What can hang from each mark
davef: dafir kazo
godore: dafir fovobo kifa
gupu: kifa
dafir: godore peke
peke: dafir kazo
noti: dafir fovobo kifa
kazo: davef
kifa: gupu
fovobo: godore noti

Known rows, with every way that one mark hangs from another
{peke kazo}: [-8,0,10,3,-20,9,13,-6,1,9,3,9,-1,-7,2,-5,4,50,-4,2,-10,9,2,0,-10,-5,17,-6,1,1,-3,1,-11,9,-9,0,-9,6,-6,21,2,17,0,4,15,3,-5,7,6,20,5,25,10,3,0,7,-6]
{godore {fovobo noti} kifa}: [8,-7,4,6,9,-5,-14,-23,-8,5,11,11,5,-8,0,-2,0,-9,3,7,12,2,4,6,2,10,-2,7,1,6,13,14,-2,-14,21,2,3,5,-10,1,-2,-1,-10,-11,-13,1,-5,2,3,-5,2,-5,-2,20,-2,19,-3]
{fovobo {godore kifa} noti}: [8,-7,4,8,8,-7,-21,-25,-9,2,8,3,0,-6,3,4,2,-15,-5,7,9,11,4,2,4,9,-7,9,1,9,1,14,-2,-12,23,-1,2,7,-14,7,-1,-9,-8,-10,-13,7,0,5,1,-8,2,-4,0,28,-5,24,-3]
{dafir {godore {fovobo {noti {kifa gupu}}}} {peke {kazo davef}}}: [6,6,-9,10,4,3,-5,5,8,6,4,-7,4,15,-1,1,-1,-25,20,0,-2,-4,0,8,6,-5,-13,-1,-2,-3,2,-7,9,9,-10,3,-1,1,-3,-26,3,-10,2,-2,-14,-6,3,-6,-1,-8,3,-4,-9,-8,3,4,7]
{godore {fovobo {noti {dafir {peke kazo}}}} {kifa gupu}}: [12,1,-12,-2,8,-14,-2,1,-1,8,-5,-3,3,13,-2,4,-7,-41,16,-5,8,-8,8,9,-1,0,-7,1,5,-3,3,-8,10,-4,-3,-2,-7,2,0,2,-3,-15,2,-3,-10,-6,-4,1,-5,-3,5,-14,-11,11,4,3,2]
{gupu kifa}: [-7,0,28,8,-9,4,1,-15,-3,2,8,28,-4,-12,0,-3,-1,60,-5,7,6,22,1,1,-12,-1,15,-8,6,0,9,8,-34,-2,13,10,-25,16,-10,11,4,23,-5,-4,11,8,5,13,8,15,0,25,12,10,-5,23,-15]
{noti {dafir godore peke} fovobo kifa}: [2,0,8,-4,9,-5,-13,23,-10,-15,-1,-12,-3,-7,9,4,-6,-7,7,0,10,-11,-4,-5,6,6,-13,4,1,0,-2,3,-5,-5,21,1,-2,-6,8,16,2,-9,-6,0,5,-4,0,0,-1,-6,-15,-18,0,-1,-1,-3,-4]
{kazo {davef {dafir {godore fovobo {kifa gupu}} peke}}}: [-4,4,-6,1,1,6,14,-3,9,-10,4,16,3,9,3,-3,1,6,-19,0,-1,0,-8,-1,0,-1,5,-4,-2,-3,8,-2,-11,5,-13,11,11,-5,7,-38,3,12,1,-7,-3,2,9,-4,2,-5,1,6,-1,-22,-1,-11,-3]
{peke dafir kazo}: [-12,-1,9,-1,-26,12,21,-10,4,3,3,9,-2,-2,-4,-5,5,62,-20,2,-11,6,-5,-7,-12,-2,27,-8,2,-1,4,1,-9,13,-8,-4,-6,-2,-4,5,-1,18,-3,-1,18,5,-4,1,5,20,0,22,17,-9,-1,-5,-2]
{peke {dafir godore} kazo}: [-12,0,13,1,-20,16,13,-6,4,-6,7,8,-4,-9,2,-4,5,61,-23,4,-13,5,-9,-12,-6,-4,23,-6,-1,1,4,5,-9,12,-2,-5,3,-8,-2,-6,3,10,-5,-3,15,2,3,-5,4,14,-7,20,16,-19,-3,-8,-1]
{noti {dafir {peke kazo}} {fovobo godore} {kifa gupu}}: [10,4,-11,3,1,-14,-2,11,-6,8,-8,-18,2,21,-2,7,-6,-43,19,-2,18,-14,5,7,3,1,-20,3,3,-5,-14,-9,5,6,3,0,-9,-1,-1,13,-1,-17,2,-4,-8,-6,-6,8,-2,-5,-4,-14,-7,10,2,2,3]
{davef {dafir godore peke} kazo}: [-14,0,18,-12,-15,21,21,0,6,-10,-1,7,-8,-9,7,5,8,46,-29,-1,-21,12,-6,-19,-6,-8,15,-8,-10,-4,-12,0,-7,11,-10,2,4,-11,8,-19,6,13,5,11,29,7,12,-5,1,9,-5,17,15,-19,-3,-10,-6]
{peke {kazo {davef {dafir {godore {fovobo noti} {kifa gupu}}}}}}: [1,3,-10,5,3,0,2,-24,9,3,9,14,4,10,-6,-9,3,-13,-5,3,3,-2,-3,5,8,0,1,-1,-5,-1,1,5,7,4,-6,6,22,-7,-6,-55,-1,-5,-4,-9,-22,-1,7,-3,2,-6,0,10,-6,-16,-1,-1,5]
{dafir {godore {fovobo noti} {kifa gupu}} {peke {kazo davef}}}: [7,5,-14,7,5,3,-2,2,9,6,5,-2,6,11,-2,0,0,-28,12,-2,-3,-3,1,9,4,-6,-9,0,-1,-1,4,-7,9,5,-11,2,2,1,-2,-24,3,-5,3,-1,-13,-5,3,-7,-1,-8,8,-4,-10,-8,4,3,7]
{fovobo godore}: [-4,-5,16,7,-9,4,-10,-16,-5,5,4,6,-1,-9,4,-1,5,25,-9,7,3,14,1,-4,-2,4,5,4,2,5,-1,12,-16,-3,7,-1,-6,8,-8,22,2,6,-3,-3,9,5,-2,8,5,6,1,15,11,17,-4,15,-8]
{kazo {davef {dafir {godore fovobo kifa} peke}}}: [-7,0,-1,-5,3,11,11,3,6,-13,2,5,0,-4,0,-6,4,20,-19,2,-6,-2,-9,-7,2,2,7,-2,-5,-2,6,4,-4,-1,-4,4,16,-9,8,-26,1,15,-1,3,4,4,7,-11,1,-6,0,3,4,-20,0,-15,1]
{dafir {godore kifa} {peke kazo}}: [-1,3,-2,0,-5,10,15,15,1,-8,3,2,-1,-7,10,4,-1,31,-10,-2,-15,3,-1,-2,-7,-11,9,-5,-2,3,-1,-5,-1,8,-2,3,-2,-3,2,12,6,8,1,4,9,2,4,-6,0,6,1,6,1,-9,2,-3,-1]
{fovobo {godore {kifa gupu}} {noti {dafir {peke {kazo davef}}}}}: [7,3,-17,-1,2,-13,-10,3,5,8,-12,-14,-1,18,-8,3,-2,-46,13,-8,-1,-1,7,9,4,0,-15,1,4,-2,-10,-11,12,4,-14,-7,-7,7,-1,0,-3,-16,8,5,-10,-1,0,4,-6,-5,10,-11,-9,14,3,2,7]
{dafir peke}: [-7,-2,15,0,-15,11,10,5,1,-1,-1,4,-3,-8,9,3,3,44,-11,0,-10,16,0,-6,-13,-2,13,-6,4,1,6,0,-18,3,-7,0,-17,8,3,28,4,22,2,5,25,5,0,3,4,13,5,11,12,6,0,6,-11]
{davef {dafir {godore fovobo {kifa gupu}} peke} kazo}: [0,3,-1,-4,0,7,24,-9,5,-6,6,19,2,6,7,6,0,-2,-21,-1,-2,-2,-3,-6,-2,-7,4,-4,-8,-3,-1,-4,-3,9,-6,15,9,-11,5,-43,5,0,3,-6,4,2,10,-3,-1,-4,-2,4,-1,-21,-3,-9,-4]
{dafir {godore fovobo kifa} {peke {kazo davef}}}: [-1,4,-9,1,0,11,9,16,6,0,2,-6,4,-3,-4,-6,2,10,4,-1,-12,-9,-3,4,0,-7,1,-2,-4,-2,1,-5,7,6,-11,0,4,-2,5,-3,3,10,5,10,3,-3,-1,-12,1,-1,7,3,-3,-15,5,-11,8]
{godore dafir fovobo {kifa gupu}}: [2,-2,0,5,8,-15,-5,-13,-6,1,5,25,5,-4,3,0,-7,-18,6,1,16,0,2,7,-1,4,4,3,8,6,15,4,-11,-10,7,10,-3,8,-2,6,-3,-4,-3,-16,-10,-3,-7,14,1,2,-3,-5,-8,4,-4,4,-7]

Rows
[5,-6,7,-4,17,-9,-19,3,-8,-2,-3,-9,-1,-5,0,8,-5,-29,19,1,10,-1,3,-3,3,8,-8,5,2,1,12,3,10,-17,16,-5,-3,3,1,11,-6,-14,-5,-2,-6,-2,-3,-1,-4,-10,-6,-25,-5,13,-1,5,1] | {godore {dafir peke} {fovobo {noti kifa}}}
[11,0,-7,2,7,-17,-10,4,-8,1,-5,-6,3,11,2,7,-7,-47,6,-2,23,-7,3,5,3,7,-19,7,7,0,-3,-2,-6,-5,11,2,-8,2,1,16,0,-11,0,-8,-7,-3,-4,9,-3,-9,-3,-18,-5,17,0,5,-4] | {noti {dafir peke} {fovobo {godore {kifa gupu}}}}
[-7,2,-2,-7,-6,13,27,6,4,-13,1,7,-4,-2,9,1,2,41,-29,-1,-16,4,-4,-8,-7,-8,16,-8,-6,-1,-5,-2,0,8,-5,3,11,-13,4,-13,2,11,-1,3,9,7,10,-8,-1,6,-2,12,5,-20,0,-12,-2] | {davef {dafir {godore kifa} {peke kazo}}}
[-4,-3,7,-6,-5,3,-1,12,-1,5,-12,-16,-6,-5,-3,6,3,4,4,-3,-9,7,3,-9,-4,-4,4,0,1,-1,-10,-5,8,-3,-9,-14,-8,1,2,33,-2,-2,8,12,14,0,-2,0,-4,7,1,2,6,7,2,-5,2] | {fovobo {godore {dafir {peke kazo}}}}
[3,-7,10,1,17,-14,-27,-14,-10,1,4,2,0,-10,-1,1,-4,-25,19,5,16,-1,3,0,8,12,-6,8,2,5,13,11,6,-19,25,-2,4,5,-6,5,-8,-18,-9,-8,-14,-2,-6,6,-1,-7,-9,-17,-5,16,-4,11,-1] | {godore dafir {fovobo {noti kifa}}}
[-3,0,-4,-9,-3,-2,14,16,-1,-3,-8,-1,-3,-6,2,5,-3,14,-1,-7,-11,1,3,-1,-9,-6,11,-6,3,1,-1,-10,7,0,-7,-3,-7,3,5,29,-3,6,5,8,9,3,-4,2,-4,10,2,-2,-3,0,3,-9,0] | {godore {dafir {peke kazo}} kifa}
[9,-2,-10,-6,5,-9,-3,15,-9,4,-9,-24,0,3,-7,2,-2,-31,9,-3,11,-15,4,3,3,4,-15,6,0,-3,-14,-3,13,-3,10,-8,-1,-4,1,27,-3,-8,2,7,-2,-3,-8,-1,-4,-5,-2,-15,-4,13,4,-4,6] | {noti {dafir {peke kazo}} {fovobo {godore kifa}}}
[4,1,-4,1,3,9,10,12,-1,-2,6,-3,3,-6,4,0,-1,10,-1,1,-7,-7,-1,1,-3,-7,3,0,-3,1,3,-1,4,1,3,1,2,-6,2,5,4,3,0,2,3,-3,0,-11,0,-2,1,1,-2,-10,4,-4,2] | {dafir {godore fovobo kifa} {peke kazo}}
[-18,1,5,-5,-25,13,24,-12,11,5,-3,10,-4,1,-7,-13,10,60,-17,0,-16,9,-4,-3,-7,-3,23,-11,-3,-5,-9,0,-7,14,-25,-1,7,0,-1,-10,-2,28,3,11,16,8,0,4,6,20,5,33,13,-13,-1,-9,-2] | {peke {kazo {davef dafir}}}
[5,-2,-12,-7,5,-8,-14,8,1,5,-14,-26,-4,6,-11,0,1,-32,11,-7,-6,-5,6,4,5,3,-13,3,0,-2,-13,-6,19,-3,-6,-14,-1,3,1,11,-5,-11,7,15,-4,1,-2,-3,-6,-5,8,-14,-5,17,4,-3,11] | {fovobo {godore kifa} {noti {dafir {peke {kazo davef}}}}}
[3,3,3,14,-6,-8,2,-13,-6,5,12,18,7,8,8,1,-5,-2,7,6,22,0,0,10,-2,5,-6,0,5,3,5,3,-21,7,12,17,-9,8,-9,2,3,5,-9,-20,-9,0,-7,17,7,2,-7,3,-3,8,-4,18,-10] | {noti fovobo {kifa gupu}}
[7,-5,8,8,15,-2,-23,-17,-8,-4,15,10,3,-15,5,-2,0,-11,1,9,10,1,0,1,8,7,-5,10,-2,9,14,18,-2,-16,28,2,11,-1,-8,-10,1,-10,-11,-12,-15,-2,2,-4,2,-11,-5,-6,-3,8,-4,16,-2] | {dafir {godore {fovobo noti} kifa}}
[6,-8,3,-4,17,-11,-23,-2,-9,-4,-6,-12,-5,-8,1,12,-1,-35,2,-1,5,9,5,-5,4,7,-10,8,3,6,3,4,12,-18,16,-10,-1,4,-2,19,-4,-17,-1,0,-6,4,2,0,-7,-12,-2,-23,-3,23,-2,9,1] | {fovobo {godore {dafir peke} kifa} noti}
[2,7,-14,-2,3,-4,4,18,7,-1,-5,-1,3,8,-2,-4,-5,-18,12,-8,-3,-14,0,7,3,-6,-5,-2,2,-4,0,-11,2,6,-17,3,-2,-1,9,-7,1,-4,8,4,-2,-9,-1,-2,-2,0,4,-4,-9,-15,4,-16,5] | {noti {dafir {godore fovobo {kifa gupu}} {peke {kazo davef}}}}
[-1,3,-10,-8,5,0,0,24,3,-5,-7,-13,0,-5,-6,-6,-2,-5,11,-6,-9,-17,-2,2,4,-3,-3,0,-2,-4,-2,-6,9,0,-9,-5,4,-4,11,5,-1,0,6,14,4,-7,-2,-9,-3,-1,2,-6,-4,-13,5,-20,8] | {noti {dafir {godore fovobo kifa} {peke {kazo davef}}}}
[-7,-1,9,-6,-8,18,18,3,5,-3,0,-3,-2,-3,1,-3,7,37,-17,4,-10,1,-5,-14,-3,-5,15,-4,-7,-6,-4,3,2,3,-9,-4,11,-15,6,-14,2,11,1,6,14,-2,7,-14,1,4,-2,17,12,-21,2,-13,-1] | {davef {dafir {godore fovobo} {peke kazo}}}
[5,-7,3,1,13,-14,-21,-8,-15,0,2,-3,2,-12,-4,1,-2,-32,7,4,23,-5,1,0,8,12,-12,12,2,6,-1,11,2,-17,27,-2,7,2,-6,20,-5,-9,-7,-7,-12,0,-8,8,-1,-9,-10,-13,-3,17,-4,6,0] | {noti {fovobo {godore dafir kifa}}}
[-8,-2,8,-2,-3,12,-5,-19,8,4,4,-1,-2,-4,-11,-13,11,15,-4,6,-6,1,-5,-7,9,3,6,0,-9,-4,-3,12,9,-1,-7,-7,22,-10,-3,-38,-2,3,-3,5,-3,-2,5,-10,3,-1,-2,17,7,-14,-1,-5,6] | {peke {kazo {davef {dafir {godore {fovobo noti}}}}}}
[5,2,-11,1,1,-10,5,6,-1,4,-8,-1,0,9,2,10,-5,-25,2,-6,0,3,5,3,-4,-7,-3,-1,5,2,-6,-12,6,2,-9,0,-8,5,0,16,-2,-10,7,-2,-5,1,-1,7,-5,1,3,-6,-7,5,1,-2,1] | {fovobo {godore {dafir {peke kazo}} {kifa gupu}}}
[-8,-1,2,-1,2,6,3,-15,3,-11,9,17,2,-8,-2,-12,4,24,-20,6,0,-3,-8,-4,6,6,9,1,-6,1,8,13,-8,-4,4,7,22,-7,1,-32,-1,12,-6,-5,-4,4,5,-4,5,-4,-3,11,4,-18,-4,-9,-1] | {kazo {davef {dafir {godore fovobo kifa}}}}
[2,8,-14,7,-3,7,12,10,10,3,3,5,6,10,0,-3,-1,-3,5,-3,-6,-6,-2,9,-1,-10,-1,-4,0,-2,3,-10,-1,12,-19,8,-2,1,3,-15,5,7,7,0,-3,-5,0,-4,1,-1,7,5,-7,-18,4,-7,4] | {dafir {godore fovobo {kifa gupu}} {peke {kazo davef}}}
[-12,5,5,0,-17,21,11,18,10,-1,-3,-7,-4,-6,2,-5,6,45,-3,-3,-24,8,-5,-5,-6,-11,10,-8,-2,-3,-6,-7,-4,14,-24,-4,-6,2,6,9,6,19,8,17,21,0,4,-7,3,12,6,18,9,-15,4,-8,2] | {dafir godore {peke {kazo davef}}}
[7,5,-20,0,-1,-12,0,13,2,9,-11,-18,3,19,-11,-1,-3,-46,16,-7,11,-15,3,12,4,1,-19,2,3,-5,-14,-12,7,7,-11,-2,-5,2,2,8,-2,-5,8,5,-7,-5,-8,5,-3,-4,5,-10,-9,5,5,-6,7] | {noti {dafir {peke {kazo davef}}} {fovobo {godore {kifa gupu}}}}
[1,-4,10,-2,6,-15,-22,-10,-9,-5,0,3,-5,-7,6,1,-5,-3,8,1,7,2,4,1,3,10,-4,3,4,4,3,9,-5,-9,20,-1,-5,6,-5,14,-4,-14,-9,-5,-4,2,-2,12,0,2,-7,-11,-1,22,-5,13,-6] | {fovobo {noti dafir kifa}}
[7,-2,2,4,13,-16,-22,-5,-5,-1,-5,-6,-3,9,7,17,-5,-47,11,0,12,11,5,-1,4,4,-16,4,6,4,1,-2,4,-9,10,-2,-9,8,-4,6,-2,-26,-1,-11,-12,2,4,9,-6,-11,-5,-22,-7,20,-3,15,-2] | {fovobo {godore {dafir peke}} {noti {kifa gupu}}}
[3,0,-8,-7,6,-6,-9,13,2,7,-10,-24,-1,8,-12,-4,-1,-25,28,-4,-2,-14,4,6,5,4,-12,1,-1,-7,-3,-7,18,-1,-6,-10,-3,1,5,3,-7,-8,4,13,-3,-5,-7,-4,-3,-3,5,-15,-7,7,5,-5,10] | {godore {fovobo {noti {dafir {peke {kazo davef}}} kifa}}}
